(in the rows, 128 means zero)
Known rows, with every way that one mark hangs from another
{j944 {j129 j689 j901}}: [135 136 128  80 126 154 113  95 139 146 116 118 101 121 142 171  59 115
 155 178]
{j707 j332}: [114 128 129 114 162  94 107 101 106 201 109 110 104 123 134 134 120 114
 148 134]
{j707 j458}: [128 148 133 103 129  98  74  90  91 172 106 115 105 148 140 156  90 120
 151 120]
{j129 {j689 j374} {j901 {j332 j242 j707}}}: [119 142  98 103 131 174  89 111 150 149 129 103 101  73 131 139 115 103
 163 175]
{j944 {j129 {j494 {j332 j242}} j689 j901}}: [127 109 120  86 120 252 110 125 132 110 123 120  89 116 144 153  38 151
 143 210]
{j494 {j332 j242 j707}}: [ 89 123 132 100 163 104  88 109  88 118 113 109  97 102 128 114 105 135
 160 101]
{j901 {j129 j494} {j332 j242 {j707 j458}}}: [172 142 122 141 125 188  65 130 102 119 145  89 109 144 136 131  84 121
 141 174]
{j707 {j332 j242}}: [ 97 128 136 112 181 120 113 110 102 182 117 111  94 119 133 122 117 128
 152 117]
{j129 {j494 {j332 j242 j707}} {j689 j374}}: [ 88 116 135 101 138 195  87 127 115  84 115 104  99  88 139 143  98 137
 154 182]
{j689 j374}: [114 135 133  91 159  72  84 103 100 173 104 111 103 137 150 131 116 115
 166 137]
{j129 j689 {j901 {j332 j242 j707}}}: [112 141 102 110 131 160 100 106 144 133 131 104  95  80 121 158 117 116
 160 137]
{j944 {j129 j901}}: [144 132 128  77 145 126  95  97 128 163 116 124  99 152 151 124  60 118
 157 168]
{j944 {j129 j494 j689 j901}}: [141 126 133  89 121 200 106 110 145 117 117 116  97 146 149 172  56 128
 145 209]
{j129 j494 {j689 j374} {j901 {j332 j707}}}: [129 133  94 113 113 193  76 115 161 137 126 100 109 106 139 150 117 104
 152 224]
{j332 j242 {j707 j458}}: [ 99 154 147 103 148 123  70  96  99 119 120 117 103 136 133 131 100 117
 153 112]
{j31 {j129 {j494 {j332 j707}}}}: [115  90 135 111 157 121  68 114 118 117 124  90 113 124 143 119  95 134
 164 148]
{j129 {j901 j332}}: [141 129  90 107 135 106  93 104 124 203 118 109  99 131 131 141 115 113
 159 137]
{j944 j129}: [136 131 151  80 159  79 100  96 110 165 109 109 103 158 151 143  71 123
 158 133]
{j707 {j332 j242} j458}: [116 138 131 114 149 171  91 108 101 201 116 120 103 122 135 128  93 120
 142 135]

Rows
[116 130 109 119 127 199 100 121 146 103 131 107  95 107 126 160 113 128
 148 173]	{j129 j494 j689 {j901 {j332 j242 j707}}}
[162 133 122 140 125 185 120 140 102 125 138  82  97 110 134 184  89 135
 150 159]	{j901 {j129 j494 j689} {j332 j242}}
[154 146 118 121 144 158  98 122 115 133 140  82 108  75 132 147 103 102
 168 164]	{j901 {j129 {j689 j374}} {j332 j242 j707}}
[148 116 127 127 117 179 119 129  85 114 119  92  97 103 132 179  72 137
 148 183]	{j901 {j129 {j494 j332} j689}}
[160 147 111 122 129 120  94 112 119 154 133  77 117  82 132 160 104  89
 166 181]	{j901 {j129 {j689 j374}} {j332 j707}}
[135 134 104 118 113 220  58 117 134 134 135 113 104 150 133 120  94 123
 137 183]	{j129 j494 {j901 {j332 j242 {j707 j458}}}}
[ 96 134 129 100 133 151  65 106  87 132 116 112 103 113 129 119  76 128
 148 127]	{j494 {j332 j242 {j707 j458}}}
[117  86 114 108 139 167  66 114 139 112 131 107 112 122 140 103  93 128
 163 175]	{j31 {j129 {j494 {j332 j707}} j901}}
[119 138  98 108 126 168 115 111 131 175 123 108  89  89 124 173 105 126
 158 136]	{j129 j689 {j901 {j332 j242}}}
[146 114 132 126 140 136  85 127  86  88 125  92 107 131 135 118  85 129
 146 174]	{j901 {j129 {j494 {j332 j707}}}}
[119 119 121 102 133 124 107  96 139 154 124 107 106  87 135 171  92 112
 177 137]	{j31 {j129 j689 j901}}
[136 134  85  99 112 152 100 104 143 203 115 106 103  91 136 165 109  99
 164 190]	{j129 {j689 j374} {j901 j332}}
[158 103  90 112 118 192  86 118 166 185 131  90 113 103 152 161  96 110
 170 215]	{j31 {j129 j494 {j689 j374} {j901 j332}}}
[105 134 121 100 123 118  61  97  95 150 109 109 110 112 129 133  80 115
 148 141]	{j494 {j332 {j707 j458}}}
[132 137  85 107 113 134 113  98 138 188 117 103  97  92 125 184 105 111
 158 147]	{j129 j689 {j901 j332}}
[138 105 102 123 131 215 106 124 158 155 140  96 100 103 139 164  90 137
 167 160]	{j31 {j129 j494 j689 {j901 {j332 j242}}}}
[125 111 124 111 129 175 104 108 145 122 126 106 102 120 144 169  88 127
 168 173]	{j31 {j129 j494 j689 j901}}
[154 138 139 121 134 161 105 125 104 115 122  94 107 123 149 168  93 118
 155 203]	{j901 {j129 j494 {j689 j374}}}
